Each row was made from one small tree. Brackets hold a mark, then the marks that hang from it, in the order of their numbers. Every link used is in the known rows. Write each row's tree.
(in the rows, 128 means zero)
Known rows:
{q649 {q822 q299 {q696 q576} q973}}: [122  91 135 154 102 138 165 145 134 112 201  87 140  96 101 142 116 131
 109 141 146 133 151 139 142 164 152  90  92  91 107 179  57  91]
{q973 {q822 q299 q696}}: [109  91 127 151 122 126 174 111 166  84 197 110 128  95 139 133 105 106
 126 142 137 124 111 117 133 179 125 115 103  65 112 183  77  82]
{q10 {q822 q299 q649 q792}}: [ 90  86 118 154 126 111 177 137 178  50 159 124 120 101 102 142 146 105
 114 142 131 129 138 148 149 165 141 109  86  64 150 176  80 113]
{q792 {q822 q10 {q696 q576} q973}}: [ 89 112 129 131 111 137 169  82 149  93 166 108 135 118  93 137 132 125
 144 141 133 129 181 142 147 175 155 104  66  94  82 172  84  72]
{q386 {q649 q822}}: [142  59 116 122 158 134 154 138 140 101 187 131 141 108 127 147 128 122
 137 151 134 120 127 147 112 122 127  88 163  70 120 171  83  97]
{q792 {q822 q696}}: [ 82  89 117 132 151 142 177  98 171  84 174 126 136 116  99 133 114 123
 143 141 133 124 143 128 143 155 131  99 102  83 104 165  84  95]
{q386 q934}: [123  88 130 159 139 117 168 111 166 135 161 126 131 120 132 137 124 154
 152 127 116 122  98 144 132 127 115  88  65  80  82 165  91 107]
{q299 q822}: [134  83 127 156 130 151 167 142 165  86 168 134 136 126 121 148 139 151
 137 135 139 129 100 138 118 118 120  80  92  85 131 164  78 116]
{q443 q237}: [149  81 131 135 152 116 160 118 147 106 164 146 125 111 130 130 148 160
 109 133 120 116 116 129 117 136  93  87  86  71 110 154  85 106]
{q649 {q822 q792 q973}}: [124  85 125 149 109 139 138 148 135 109 181 103 140 101 115 144 134 162
 148 134 140 129 136 152 130 138 130  92  90  84 124 177  99  98]
{q792 q822}: [ 90  86 112 121 152 135 170  94 168  82 158 139 134 120 109 140 122 114
 154 139 132 123 141 139 130 150 127 100  81  81 112 161 100 102]
{q511 {q822 q973}}: [145 107 131 141 129 124 143 126 144 107 169 117 136  94 125 139 110 151
 156 140 132 112 141 140 105 167 128  93 116  94 102 160  92 102]
{q934 {q386 {q822 q649}}}: [129 103 130 133 151 133 172 141 167  96 166 132 123 126 113 143 136  99
 162 147 156 110 115 159 126 172 114  88  87  80 109 158 111  93]
{q792 {q822 q299 q649 q696 q973}}: [ 92  99 126 145 123 149 184 118 164  88 183 113 133 100  74 123 126  83
 119 144 150 120 177 140 167 170 147 111  92  93 119 177  72  79]
{q386 q649 {q822 {q696 q576}} q934}: [132  65 138 159 145 115 175  89 174 124 189 128 132 128 115 131 130 113
 166 151 123 115 129 131 136 112 138 100 139  60  63 177  69  62]
{q696 q576 {q822 q10 q299}}: [115  98 134 138 110  82 195  89 129  85 169 116 125 128 131 148 158  81
 102 129 141 144 176 151 142 172 155  99  40  87  99 171  65  90]
{q511 {q822 q10 q299 q792}}: [134 100 123 163 117  97 145  90 148  25 179 101 124  93 136 140 127 137
 115 129 119 125 115 132 135 190 135 118 133  86 103 157  84  96]
{q443 q237 {q822 q792}}: [142  89 126 118 151 100 132 126 123  51 169 137 132 109 119 120 161 173
 112 132 111 116 110 119 143 136  79 109  77  57 110 166  89  98]
{q973 q822}: [121  90 124 131 129 127 158 116 159 109 173 131 130 105 150 141 118 120
 165 143 132 120 106 134 103 159 114 109  80  65 117 175 104  92]
{q649 {q822 q696 q973}}: [123  85 131 153 116 152 154 163 139 128 197 100 143  97  99 141 115 159
 141 142 143 126 137 144 131 154 129  82 106  90 106 176  73  95]
{q792 {q822 q10 q299 q696 q973}}: [ 82 100 125 148 112 135 176  85 163  62 180 104 131 106  91 134 123 103
 121 136 135 126 172 132 167 191 150 112  85  90  92 174  74  67]
{q934 {q386 q649 {q822 q696 q792}}}: [120  90 125 131 162 125 165 112 163  77 181 121 129 126 126 141 134 111
 150 149 153 111 127 138 136 159 125  93 152  66 102 170 107  73]
{q649 {q822 q299 q973}}: [129  78 127 151 110 137 156 151 141 102 190 105 137  96 109 148 119 124
 122 137 145 128 137 147 134 161 134  92  87  87 120 172  76  97]
{q511 {q822 q649}}: [154 101 126 146 143 126 156 145 150  94 174 126 131  94 114 133 121 130
 145 145 132 113 116 150 106 161 120 100 130  94 117 153  84 117]
{q934 {q386 q822}}: [121 100 127 131 153 126 169 123 169  91 164 131 124 130 125 148 127 111
 164 143 152 112 111 148 122 175 115  84  87  76 101 158 113  92]
{q386 q649 {q822 q792} q934}: [129  55 128 162 146 109 156  85 179  97 178 137 128 127 128 132 144 118
 176 142 120 112 117 136 139 100 125 111 137  51  83 176 100  65]
{q443 q869}: [138  89 125 145 152 142 172 132 157 129 154 148 125 109 123 128 123 147
 117 140 131 130 120 124 120 118  98  74  81  66 119 153  87 117]
{q511 {q822 q10 q299 q696 q973}}: [136 111 136 169 106 116 155 111 145  65 194  89 130  85 112 135 110 137
 115 137 128 118 144 128 140 206 143 107 134  97  82 165  62  81]
{q443 q822 q869}: [140  95 122 121 158 133 154 153 134  89 160 149 134 107 107 122 124 146
 124 144 124 126 111 114 133 124  81  87  66  58 109 160  81 110]
{q386 q649}: [130  73 119 117 168 127 158 113 146 107 171 140 135 112 141 137 131 111
 133 149 130 114 137 144 122 120 127  86 163  65 121 174  91  98]
{q443 q237 {q822 q10} q869}: [177  86 132 129 146 113 151 142 123  61 164 153 125 107 100 121 159 179
  93 137 108 126 105 106 128 138  55  99  53  56  87 145  69  91]
{q511 {q822 q649 q973}}: [157 110 133 146 126 134 149 149 143 115 171 119 134  89 106 131 124 132
 153 145 139 110 144 156 110 164 128  99 117  99 113 161  87 103]

Write each row's tree:
[131  97 128 151 105 122 168 123 158  72 184 118 120  95 131 137 138  82
 131 143 133 124 111 150 129 189 124 130  80  73 116 175  87  79]
{q973 {q822 q10 q299 q649}}
[138  98 138 163 120 160 181 158 156 102 180 119 137 122  97 133 151 141
 119 145 147 132 118 145 132 120 137  84  97  95 130 171  55 112]
{q299 {q822 q649 {q696 q576}}}
[175  82 130 121 162 119 153 152 126  82 163 161 129 105 102 117 146 177
  95 140 116 123 106 100 122 119  54  92  59  53 102 148  71 101]
{q443 q237 q822 q869}
[135  88 125 123 156 120 164 113 159  74 171 131 125 130 128 152 140  99
 159 149 148 110 122 153 123 172 122  92 129  71  90 161 110  71]
{q934 {q386 q649 {q822 q10}}}
[103 101 124 142 109 137 174 107 158  66 166 118 127 106  83 134 144  79
 128 140 140 123 173 158 158 181 146 121  66  96 110 169  86  74]
{q792 {q822 q10 q299 q649 q973}}
[114 100 134 141 116  91 194 106 130  94 170 117 127 122 122 131 172  72
  98 132 153 140 184 157 151 141 156 108  53  85 134 179  72  98]
{q696 q576 {q822 q299 q649 q792}}
[108 116 137 149 115 121 168  96 138  96 176  95 127 115 123 132 139 146
 116 139 119 132 140 143 148 174 148  89  94  86  77 171  66  93]
{q822 q10 {q696 q576}}
[106 101 127 155 106 123 152  97 155  72 188 102 126 101 147 133 132 147
 151 137 124 128 112 130 135 175 124 122 101  65 100 183  97  72]
{q973 {q822 q10 q696 q792}}
[122  85 130 161 104 124 168 128 136  69 203  87 133 103 106 148 125 131
  99 138 131 140 122 140 144 182 147  99  99  88  94 168  52  94]
{q649 {q822 q10 q299 {q696 q576}}}
[101  74 137 198 119 108 174  85 192  80 193 108 120 117 113 123 127 123
 143 129 122 122 105 119 174 142 129 113  94  62  76 177  75  73]
{q386 {q822 q299 q696 q792} q934}
[ 91 115 134 172  95 100 166  65 140  36 187  72 120 106 133 124 150 127
  72 128 121 139 147 128 186 181 164 113 104  77  97 181  62  82]
{q822 q10 q299 {q696 q576} q792}
[102  91 117 141 127 129 181 101 166  46 168 126 124 111  89 137 143  74
 121 139 133 126 146 154 154 179 138 122  79  89 113 161  83  88]
{q792 {q822 q10 q299 q649}}
[ 95  98 121 144 132 146 179 113 165  71 175 120 129 112  80 129 140 110
 139 144 131 125 146 151 153 173 132 111  98  92  99 164  78  87]
{q792 {q822 q10 q649 q696}}
[126 103 132 154 110 139 167 134 156  96 191 112 126  97 121 130 135 117
 151 147 131 122 112 147 128 181 120 120  96  75 104 180  84  76]
{q973 {q822 q10 q649 q696}}
[136  95 130 123 144 126 160 117 154  87 170 125 128 127 123 151 141 102
 165 150 152 108 142 155 125 173 127  92 121  75  90 166 112  62]
{q934 {q386 q649 {q822 q10 q973}}}
[100 101 129 179 124 131 176 125 157  64 197  93 122  90 104 106 145 105
  75 136 141 124 137 137 193 155 140 113 138  77 141 186  63  99]
{q822 q299 q649 q696 q792}
[118 119 145 180  87 140 176 140 142  93 195  84 121  85  84 116 148  97
  85 141 141 120 171 156 189 196 151 108 101  97 102 186  53  69]
{q822 q10 q299 q649 q696 q973}
[136  89 128 165 120 153 163 155 161  77 168 128 133 121 110 135 165 148
 129 136 144 129 107 151 135 107 122  94  95  86 151 170  84 114]
{q299 {q822 q649 q792}}
[151  51 123 147 148 121 161 129 152 126 186 124 143 116 125 149 125 142
 150 141 123 122 103 148 116 108 122  95 132  75  86 170  79  87]
{q386 {q649 q822} q934}
[122  98 131 146 126 144 170 144 160 117 190 120 130  96 122 125 123 116
 150 150 139 119 114 140 123 162 116 113 103  72 119 181  84  88]
{q973 {q822 q649 q696}}
[145  92 123 116 148 130 158 141 136  94 175 114 137 120 127 159 133 126
 141 146 154 117 129 159 115 167 127  85 124  87 100 165 104  81]
{q934 {q386 {q649 {q822 q10 q973}}}}
[168  89 136 139 146 119 157 146 125  63 179 140 127 102  90 114 150 189
  83 139 109 127 107  95 142 146  59  97  73  58  78 151  53  85]
{q443 q237 {q822 q10 q696} q869}
[128 111 136 146 103 130 168 124 147 103 185 108 126 101 123 131 140 114
 146 149 131 127 123 149 122 178 132 119  82  78  98 180  80  76]
{q973 {q822 q10 q649 {q696 q576}}}
[114 105 135 181 113 130 185 133 154  62 198  95 117  92  94 118 145  93
  76 140 132 125 132 151 185 194 140 110 121  88 105 175  46  89]
{q822 q10 q299 q649 q696}
[ 92 109 129 171 114 121 151  92 148  63 182  90 124 107 129 124 149 168
 118 129 116 130 128 137 172 167 134 101 125  75  95 179  85  87]
{q822 q10 q696 q792}
[116 103 127 174 102 111 161 112 147  35 175 100 114  98 118 122 173  95
  86 130 128 129 133 162 181 172 140 125 101  80 131 175  84  92]
{q822 q10 q299 q649 q792}
[112  91 133 155 107 101 184 116 140  92 177 118 127 113 120 142 150  91
 119 126 147 130 182 151 155 179 136  99  60  88 104 180  75  75]
{q696 {q822 q10 q299 q973}}
[ 93  93 119 136 148 151 182 121 170  91 175 129 133 111  82 125 128 107
 139 146 139 122 148 143 148 153 130 105 102  88 116 167  80  97]
{q792 {q822 q649 q696}}
[186  86 133 125 158 128 160 176 126  90 165 162 127 101  83 109 160 158
  90 145 121 120 110 115 127 116  53  98  59  59 115 148  67 104]
{q443 q237 {q822 q649} q869}
[ 74  89 119 153 135 119 170 123 178  68 164 117 128 107 111 143 130 156
 135 142 122 130 135 130 143 160 137  92 104  61 125 178  80 110]
{q10 {q822 q696 q792}}
[103 112 133 166  81 109 144  83 139  54 169  88 121  98 133 130 156 122
 101 124 129 127 167 147 181 179 153 115  79  80 111 185  96  70]
{q822 q10 q299 q792 q973}
[131  82 129 158  94 130 153 143 137  81 190  97 133  97 108 152 130 128
 121 135 137 131 136 153 138 180 138 100  81  90 103 171  75  86]
{q649 {q822 q10 q299 q973}}
[123  88 129 149 129 113 188 144 143 102 174 135 125 119 109 137 166  96
 137 133 143 129 157 171 141 161 119  98  71  89 113 169  79  95]
{q696 {q822 q10 q649}}
[148  83 128 121 153  97 151 131 128  43 179 138 129 103 112 123 144 136
  87 134 116 114 108 112 146 158  83 108  77  61 106 163  67  97]
{q443 q237 {q822 q299}}
[126 106 134 138 119 136 172 132 151 123 185 115 131 101 125 127 129 112
 148 151 140 124 124 142 117 160 130 112  87  74 115 182  80  88]
{q973 {q822 q649 {q696 q576}}}
[130  55 134 165 154 121 172 100 183 115 194 132 131 123 111 130 125 117
 172 149 123 110 117 128 141 116 124 100 152  57  65 178  73  63]
{q386 q649 {q822 q696} q934}
[128  91 128 132 156 126 169 115 161  74 182 121 127 128 121 147 134 106
 152 151 148 111 124 144 132 178 125  91 142  73  86 164  99  67]
{q934 {q386 q649 {q822 q10 q696}}}
[106 109 131 131 130 124 152 140 129  73 189 104 139  95 100 120 118 120
 114 141 132 115 146 122 175 172 122 100  90  72 102 189  64  86]
{q443 {q822 q299 q696 q973}}
[124  99 126 158  97 116 160 109 154  53 183 109 119  95 139 132 150  94
 129 137 132 127 114 147 141 179 128 138  84  68 125 180  96  75]
{q973 {q822 q10 q299 q649 q792}}
[131  69 131 132 147 134 151 110 161 112 177 145 130 115 118 133 139  87
 175 158 140 104 166 144 126 127 133  94 149  57 105 182  97  64]
{q386 q649 {q822 q973}}
[128  98 137 151  93 140 152 143 126 114 193  87 139 104 101 146 132 160
 134 141 135 135 147 153 131 171 147  88  83  96  86 175  68  84]
{q649 {q822 q10 {q696 q576} q973}}
